Every row comes from one small tree of marks. The marks that hang from a mark follow it in brackets, in the order of their numbers. Every link used is in the known rows. Which tree was each row made from?
In the rows, 128 means zero.
Known rows:
Q_911(Q_409(Q_723)): [127 128 118 108 150 132 142 100  93 132  94 116 127 133  99 117 104 158
 125 144 114 118 111 138 130 125 121 130 141 118  91 118 120 187 111 152
 121 127]
Q_503(Q_723(Q_427)): [138 135 124 113 157 123 105 100 117 129  95 133 103 109  89 131  87 167
 137 150 137 115  98 156 123 117 102 148 120 132 112 144 128 160 128 184
 110 111]
Q_918(Q_427(Q_911)): [141 149 129 115 136 158 126 118 116 131  84 131 118 138 102 139 112 146
 145 119 140 151 122 149 123 128 106 147 136 112 160 118 129 150 113 178
 114  99]
Q_723(Q_409(Q_911) Q_427(Q_918)): [125 130 183 116 135 120 117 108  84 132  60 149 151 105 115 162 112 164
 136 171 112 119  87 146 103  97 124 140 130  96 115 113 126 184 117 165
 111 105]
Q_276(Q_409): [138 145 110  98 141 142 139 119 122 140  96 130 117 125 101 121  86 116
 144 121 141 125 108 126 117 146 128 133 128 123 110 126 109 149 120 166
 131 101]
Q_911(Q_409 Q_427(Q_918 Q_959(Q_720))): [154 117 178  79 151 169 152 112 120 127  84 100 103 124  96  92 125 167
 153 154 110 121  79 129 122  78 120 131 118  45 124 101  82 150  96 199
 140 120]
Q_720(Q_959(Q_409(Q_723))): [121 131 140 120 141 139 132  95  99  89 108 133 142  99 103 105 109 158
 134 142 109 135 122 175 145 141 102 124 101 133  95 131 131 188 118 187
 106 114]
Q_911(Q_409 Q_427): [153 122 129 105 159 147 161 104 111 150  85 129 118 154 110 113  96 140
 136 142 121 112  83 133 133 104 139 131 141 104 136 106  93 135 103 174
 112 113]
Q_409(Q_276 Q_723(Q_427 Q_503) Q_959(Q_144)): [107 159 127  96 158  94 103 104  73  97  69 158 191  99  83  90  59 193
 149 128 102  90 158 181  96  91  83 131  90 108 122 148 144 201 151 167
  71  95]
Q_427(Q_911(Q_409) Q_959): [135 113 166  93  83 158 137 110 109 142  84 130 125 125  95 126 137 172
 150 156 110 127 105 149 119  88 117 141 127  77 103  96 101 142 106 172
 139 121]
Q_720(Q_959(Q_427(Q_911(Q_409)) Q_503(Q_723))): [171 159 162 129 135 172 107  94  80  85  93 137 134  98 115 133  94 176
 159 154 106 139  72 180 139 101 107 132 113 110 102 140  82 147  93 225
 115 101]
Q_244(Q_159 Q_918(Q_427(Q_723 Q_959(Q_720)))): [124 156 160  75 153 136 121 108 140 105  93  98  88  93 106 121 120 178
 149 119 128 154 135 155  94 129  79 129 118  83 120 120 114 158 100 217
 119  92]
Q_159(Q_244): [138 146  93 119 152 142 125 124 144 135  90 148 119  94 113 121 116 150
 125 152 139 126 138 142 140 150 103 144 119 121 125 133 115 140 154 160
 146 116]
Q_503(Q_723 Q_959): [143 122 121 114 129 109 129 102 133 116 108 117 107 114 102 127  92 169
 149 150 147 113 120 136 131 116  84 124 120 114  86 156 129 126 149 186
 115 125]
Q_918(Q_427(Q_723)): [136 154 118 111 155 136 119 102 120 120  87 122 111 118  86 131 104 160
 140 119 141 130 136 132 127 140 110 154 137 124 146 132 125 168 104 185
 120  88]
Q_144(Q_959(Q_409(Q_911) Q_427 Q_503)): [156 170 149 141 147 146 128 111  69  84  59 137 165  95 139 124  85 137
 141 142  97 141  83 188 107 133  98 123 114 122 110 135 114 152 128 226
  91 109]
Q_276(Q_409(Q_911 Q_959(Q_144 Q_503))): [139 155 117 118 131 136 141 109  75 118  70 155 173 102  98 117  70 158
 158 114 135 123 104 162  97 123  97 134 108  91  89 145 111 165 151 178
 102  64]
Q_244(Q_159): [114 138 123  95 140 128 148 108 139 147 100 131 114 123 105 131 119 142
 143 135 137 136 112 160 110 153  92 110 125 139 122 127 118 133 142 160
 121 111]
Q_720(Q_959(Q_503(Q_723(Q_409 Q_427(Q_911))))): [148 140 187 127 127 135  91  90  82  94  77 168 143  92 109 165  98 180
 162 170 100 127  86 176 118  95 111 141  92 125  92 143 113 165 104 211
 103  88]
Q_723(Q_427 Q_503(Q_959)): [143 128 152 105 131  89 109 122 111 101  64 161 140 122 105 134  73 135
 160 176 125  96 108 160  86  97 118 128  83 119 120 172 125 141 128 180
  94 104]
Q_144(Q_959(Q_427)): [125 158 119 110 156 159 134 109 110 113  79 123 126 123 112 106  89 140
 128 150 115 128 114 170 110 128 105 128 101 140 127 123 120 121 142 201
 111 127]
Q_959(Q_503(Q_723)): [161 150 128 118 147 116 111 102 111 130 106 143 126  95 114 136  93 157
 156 140 132 136 105 146 130 130  93 135 120 130 101 147 114 153 134 176
 122 109]
Q_918(Q_427(Q_959)): [144 139 134  93 135 142 130 113 133 120  93 119 119 119  95  98 110 152
 139 127 140 126 130 147 111 124 113 154 104 106 143 125 126 145 122 188
 121 101]
Q_409(Q_276 Q_723(Q_427(Q_911 Q_959) Q_503)): [127 132 176  83 114 113  89 113  88 113  60 144 171 104  99 117  92 189
 159 152  95 119 147 170  96  70 103 140 120  94 134 115 134 198 110 167
 103 103]
Q_144(Q_959(Q_409(Q_723(Q_427) Q_911) Q_720)): [123 133 154 133 167 138 118 110  67  70  40 112 136 111  86 120  93 171
 125 153  93 128  97 191  97 127  80 128 110 115  96 131 151 209 126 217
  89 118]
Q_427(Q_723(Q_503) Q_911): [130 131 159 107  93 114  96 104  99 141  78 157 137 106  84 163 107 171
 178 159 117 148 132 142 118 113  96 134 137 114 123 126 118 170 101 158
 128  90]
Q_503(Q_959(Q_720)): [139 131 138 107 131 126 123 127 133  91  87 120 107 128  87 114 115 151
 151 150 140 113 112 145 111 133  87 117 103 111 110 155 120 130 148 183
 126 133]
Q_144(Q_959(Q_409 Q_503 Q_720)): [148 165 156 124 161 137 123 124  93  76  67 131 132  98 110 122 104 128
 149 140  91 130  97 172 105 146  89 117  88 124  98 140 119 159 128 227
 111 131]
Q_503(Q_723 Q_959(Q_409 Q_427 Q_720)): [169 159 140 131 151 124  95 112 110  41 108  92  98  90  92 105  94 161
 158 130 130 110  66 147 124 153  65 116 119 103  87 182 106 152 123 247
 102 130]
Q_409(Q_723(Q_427(Q_918 Q_959(Q_503 Q_720))) Q_911): [136 124 192 104 143 141 100 110  74  92  53 124 148  81 100 118 114 210
 150 169 111 147  98 175  90  85  84 147 113  67 101 134 128 224 123 182
 120  89]
Q_427(Q_918 Q_959(Q_409(Q_911) Q_720)): [142 126 191 101 114 146 127 123 109 102  87 107 131  77  95 103 146 171
 153 148 117 145  97 154 120 115  80 127 114  54 106 113 112 181 123 194
 142 129]
Q_276(Q_409(Q_723 Q_911)): [132 125 114 113 140 136 137 106  89 132  77 117 147 123 100 123  75 154
 137 126 140 143 114 139 115 134 108 134 152 112  94 121 131 201 123 153
 116  87]
Q_427(Q_723(Q_503) Q_918 Q_959(Q_144)): [113 148 157  89 112 113 110  98 111 123 103 142 134  59  73 121 109 185
 184 162 105 138 148 135 119  90  82 151  85  67 100 135 112 169 110 171
 140  94]
Q_144(Q_959(Q_409(Q_276 Q_723 Q_911) Q_503 Q_720)): [148 161 161 130 162 129 124 121  62  69  45 115 173  97 114 117  91 169
 139 128  83 135 124 187 110 123  73 114 124 110 103 118 140 201 133 213
  98 129]
Q_409(Q_276 Q_723 Q_959): [108 132 131  80 140 126 136 100 106 130  88 125 177 113 105  80 104 197
 127 116 127 104 169 157 122 112  88 113 135 113 120 109 142 187 167 151
 106 118]
Q_503(Q_723 Q_959(Q_144 Q_409(Q_276) Q_427 Q_720)): [159 198 114 139 163 122  93 116  99  27 114  97 112  81  80  97  81 174
 160 102 114 101  92 159 137 139  47 124 116  92 103 178 109 144 125 252
  92 138]

Which tree is each row?
[154 123 140 130 135 129 147 104  98 130  82 137 146 123 117 121 102 146
 140 130 128 141  85 158 133 128 106 129 149 106 138 113 117 159 122 178
  94 102]	Q_959(Q_409(Q_911(Q_427)))
[149 170 164 109 153 174 122 107 105  93 102 145 142  81 134 110 108 150
 153 155 117 150  99 175 132 110 112 127  88 111 129 139  86 141 119 201
 129 104]	Q_720(Q_959(Q_427(Q_918) Q_503))
[146 145 173 100 113 113 112  99 100 111  64 120 161 102  85 127 108 197
 144 122 115 107 145 133 112 105 113 158 145  92 133 100 129 183 102 192
 115  88]	Q_918(Q_427(Q_723(Q_409(Q_276 Q_911)) Q_959))
[116 118 183  82  87 169 135 113 128 153  98 128 120  96 112 127 155 178
 162 158 121 160 129 144 124  81  95 137 120  58 122  92 111 145 124 164
 154 119]	Q_427(Q_911 Q_918 Q_959)
[132 170 172 100 147  76  77 121  73  75  55 169 184  98  64 117  70 167
 165 143  88  64 111 165  74 105  96 125  69 107 118 150 125 182 133 195
  78 106]	Q_723(Q_409(Q_276 Q_959(Q_144 Q_720)) Q_427 Q_503)
[167 122 180 109 110  66 130 114  89 118  51 154 201 134 124 139  64 155
 165 157 110  97 118 135 102  76 117 106 131  96 133 120 123 139 129 171
  81 106]	Q_723(Q_409(Q_276 Q_911(Q_427)) Q_503(Q_959))
[132 141 146 118 153  93 101 107  79  93  83 148 149  97 105 124  81 137
 149 147 100 120 101 160 106 138 109 130 111 128 102 155 136 217 104 182
  85 104]	Q_959(Q_409(Q_723(Q_427 Q_503)))
[141 169 100 116 175 144 116 120 139 120  89 132 106  80 137 133 102 162
 121 131 137 146 167 131 142 134 104 156 134  91 134 124 118 157 119 191
 133  97]	Q_159(Q_244(Q_918(Q_427(Q_723))))
[117 149 149 110 168 105  95 118  85  64  73 133 129  97  83 122  77 170
 168 166 106 121 114 157  94  97  75 132  79  82  98 181 135 198 121 187
  99 107]	Q_409(Q_723(Q_427(Q_918) Q_503(Q_959(Q_144 Q_720))))
[127 119 176  94 120 153 106 100 115 134  92 125 104  87  98 137 122 197
 157 163 121 139 103 154 120  72  90 151 120  68 108 119 119 165 114 198
 130 106]	Q_503(Q_723(Q_427(Q_911 Q_918 Q_959)))
[136 155 164 102 147  85 122 102  97 124  73 130 146 100 133 168  82 158
 155 133 118 153 128 148  92 125  97 116 139 104 116 116 128 175  92 188
  88  77]	Q_244(Q_159 Q_918(Q_427(Q_723(Q_409(Q_911) Q_503))))
[122 131 142 100 144 144 150  97  92 133  80 115 168 104 110  91  96 219
 145 126 112 149 151 160 136  58  79 143 147  50 146  84 130 183 134 161
 107 101]	Q_409(Q_276 Q_723 Q_911(Q_427(Q_918 Q_959(Q_144))))
[120 143 126 116 133  98 113  84  97 122 110 142 141  93  77 124  90 187
 148 136 121 101 111 137 120 131  78 132 101 118  69 141 135 161 152 183
  95 109]	Q_503(Q_723(Q_409(Q_959(Q_144))))
[118 140 145 117 163 110 122 105  76  89  59 138 151 106 110 122  70 137
 137 158  82 117 116 176  96 121 106 125  90 133  94 141 150 194 117 208
  79 115]	Q_144(Q_959(Q_409(Q_723(Q_427 Q_503))))
[166 163 141 112 147 163 125 131 116 112  73 139 126  81 160 135 114 160
 137 141 110 150 136 146 125  97 117 156 121  51 117 113  95 147 102 208
 135  99]	Q_159(Q_244(Q_918(Q_427(Q_911(Q_409) Q_959(Q_503)))))
[176 196 156 130 161 143  84 126  86  51  95 130 128  81 112 108 108 128
 161 121 109 135  53 162 110 175  89 123 112 121 120 168  85 172 104 226
 111 113]	Q_959(Q_409 Q_427 Q_503 Q_720)
[140 156 118 101 154 146 115 117 145 116  89 128 107  68 132 116 112 177
 126 139 131 143 169 133 133 120 102 164 119  75 123 119 115 154 119 200
 140  94]	Q_159(Q_244(Q_918(Q_427(Q_723 Q_959))))
[135 131 139 119 135 139  98  99 107 132  87 139 104 113  90 151 100 180
 148 151 130 131  95 160 122 105  95 148 134 116 117 133 127 161 119 187
 111 106]	Q_503(Q_723(Q_427(Q_911)))
[139 176 128 119 172 148 108 101  54  59  83 123 149  98  81  84  87 190
 149 127 100 108  78 165 100 133  79 127 101  93  78 164  98 199 123 207
  96  99]	Q_911(Q_409(Q_723 Q_959(Q_144 Q_427 Q_503 Q_720)))
[134 171 154 133 146 160 114 102  60  73  68 131 153  92 141 130  94 154
 151 137  78 155  94 178 108 132  88 123 122 117  98 136 120 181 109 229
  88 105]	Q_144(Q_959(Q_409(Q_723) Q_427(Q_911) Q_503))
[131 180 125 120 158 153 114 124 115  59 104 112 100  99  88 105 107 160
 161 138 128 129  95 150 118 124  65 128  91  77 117 172 101 127 137 210
 120 128]	Q_503(Q_959(Q_144 Q_427(Q_918) Q_720))
[135 113 153 110 137 147 146  93 107 158  74 129 134 114 108 135 111 191
 150 151 136 154 115 139 138  89 100 138 165  78 146  99 113 166 119 161
 124  85]	Q_409(Q_911(Q_427(Q_723 Q_918)))
[148 161 135 128 134  85 106 130  99  58  94 143 135 101  78 120  82 127
 178 142 111 113 104 154 105 142  72 116  72 103  96 184 122 149 127 201
  97 125]	Q_723(Q_503(Q_959(Q_144 Q_409 Q_720)))
[146 155 111  99 160 149 126 128 151 120  93 128 112  80 145 106 109 155
 121 138 135 145 162 142 130 121 106 156 107  77 131 117 117 138 132 193
 134 107]	Q_159(Q_244(Q_918(Q_427(Q_959))))
[154 143 203  98 102 113  69 110  91  83  60 129 136  98  60 144 111 184
 186 148 102 126 114 127  85 118  96 149 108  84 119 134 120 195  74 212
 118  78]	Q_918(Q_427(Q_723(Q_409 Q_503) Q_911 Q_959(Q_720)))
[151 128 167  94 139 153 151  96  87 137  55 138 168  99 121 122  81 180
 168 126 133 131  99 132 103  90 112 128 149  55 108 120  92 184 120 195
 115  42]	Q_276(Q_409(Q_911(Q_427(Q_723 Q_918)) Q_959(Q_503)))
[156 143 167  85 160 127 147 103 101 148  73 126 149 120 113 124  87 162
 164 138  96 108 124 116 143  64 137 124 160  65 151  91  85 168  74 178
 126 110]	Q_911(Q_409(Q_276) Q_427(Q_723(Q_503) Q_918))
[135 139 132  84 142 149 128 121 117 112  81 120 128 120  76  92  93 144
 148 118 144 105 102 137  95 147 104 117 105 101  98 139 107 166 142 188
 126  95]	Q_276(Q_409(Q_959(Q_720)))
[131 135 153 122 152 116 106 116  99  47  77 116 113 109  91 115 106 162
 145 144 113 104  91 158 101 139  84 123 110 103  86 174 131 194 121 215
  94 119]	Q_503(Q_959(Q_409(Q_723(Q_427)) Q_720))
[127 203 145 130 138 171  92  99  76  97  99 153 126  64 110 155 115 187
 185 131 102 170 101 151 129 111  74 154 133  76 125 147  84 162  95 200
 127  79]	Q_959(Q_144 Q_427(Q_723 Q_911 Q_918) Q_503)
[145 168  93 116 180 147 129 132 143 126  93 134 110  92 149 122 100 140
 115 130 141 148 158 141 138 136 108 149 121  94 141 121 122 140 134 185
 126 111]	Q_159(Q_244(Q_918(Q_427)))
[127 145 155  90 141 160 138  93  93 121  87 115 137 100 101 102 118 185
 140 141 117  99 100 136 123 108 116 122 138  77 101 121  87 169 113 194
 127 107]	Q_911(Q_409(Q_959(Q_427(Q_723 Q_918))))
[159 192 161 120 157 151 116 117  91  90 109 138 141  67 153 120 114 123
 160 125 106 147  71 149 127 144 107 124 126  97 120 146  84 166 102 211
 117 112]	Q_959(Q_409 Q_427(Q_918) Q_503)
[124 150 142  75 151 137 149 113 146 130 104 112 105 107 141 115 112 147
 137 119 134 158 137 162  98 122  97 123 111  93 131 109 122 130 118 197
 108 101]	Q_244(Q_159 Q_918(Q_427(Q_959)))
[170 170 131 139 143 120 114 102  85  78  94 130 143  76  96 117  84 171
 160 108 120 139 101 167 119 123  77 162 104  85 106 153 127 175 112 226
  91  82]	Q_918(Q_427(Q_959(Q_144 Q_409(Q_911) Q_503(Q_723))))
[134 167 145 105 136 101  93 119  89  61  98 122 153  74  64  80  96 171
 167 120  87 119 134 164 112 129  63 133  86  88 102 141 128 199 117 194
 106 127]	Q_427(Q_959(Q_144 Q_409(Q_276 Q_723(Q_503)) Q_720))
[148 162 128 102 164 149  99 125 144  94  83 116  96  68 112 110 116 183
 131 139 130 141 159 136 125 130  89 160 112  69 123 128 112 164 115 211
 145 101]	Q_159(Q_244(Q_918(Q_427(Q_723 Q_959(Q_720)))))
[118 201 121 132 158 150 109  94  89  79 122 128 114  59  98 121 113 161
 160 114 102 141  97 142 145 150  79 148 131  87 113 149  96 176  94 213
 116 104]	Q_959(Q_144 Q_409 Q_427(Q_723 Q_918))
[170 206 184 128 134 154  66 119  71  49  75 129 142  71 103 134 123 174
 178 104  89 137  85 161 123 145  78 129 160  94 139 141  79 190  79 236
 120 103]	Q_959(Q_409(Q_276) Q_427(Q_723 Q_911) Q_503 Q_720)
[115 167 173 112  96 118  98  90  71 113  72 171 178  85  93 160 118 213
 174 124  88 111 142 143 113 103  84 138 140  92 102 116 113 177 120 182
 107  83]	Q_427(Q_723(Q_409(Q_276 Q_959(Q_144 Q_503))) Q_911)
[121 142 160  88 119 104 129 106 107 135  83 147 180 115 108 112 111 169
 135 127 114  81 140 137 111 119 113 111 124 118 115 102 125 155 155 162
 107 124]	Q_723(Q_409(Q_276 Q_959))
[156 120 171 113 132 101 141  97 106 122  79 113 155 113 128 141  86 193
 155 144 123 108 116 122 137  67  93 115 158  68 109 113 124 143 134 196
  98 121]	Q_503(Q_723(Q_409(Q_276 Q_911(Q_427(Q_918)))) Q_959)
[182 182 140 122 170 141  72 114  96  73 101 118 109  84  95 112  88 164
 162 135 130 138  64 157 113 152  73 129 113 124 114 171  93 162 118 217
 119 111]	Q_959(Q_427 Q_503(Q_723) Q_720)
[162 149 151 139 125 116 128 114  81 111  80 155 165  93 131 141 108 138
 150 134 118 145  88 168 124 141 102 125 134 115 109 135 113 173 126 176
 106 103]	Q_959(Q_409(Q_911) Q_503)
[136 137 125 112 146 149 129  99  86 104  58 126 140 117  55 103  72 193
 162 111 138 118  94 148 100 118  81 139 126  72 109 138 105 179 128 202
 101  51]	Q_276(Q_409(Q_911(Q_427(Q_723)) Q_959(Q_144 Q_720)))
[124 140 157  91 145 157 120  97 122 111  96 118  96  88  65 101 122 204
 174 143 112 143 113 132 125  94  77 154 107  51 130 123  97 160 105 201
 136  89]	Q_911(Q_427(Q_723 Q_918 Q_959(Q_144 Q_720)))
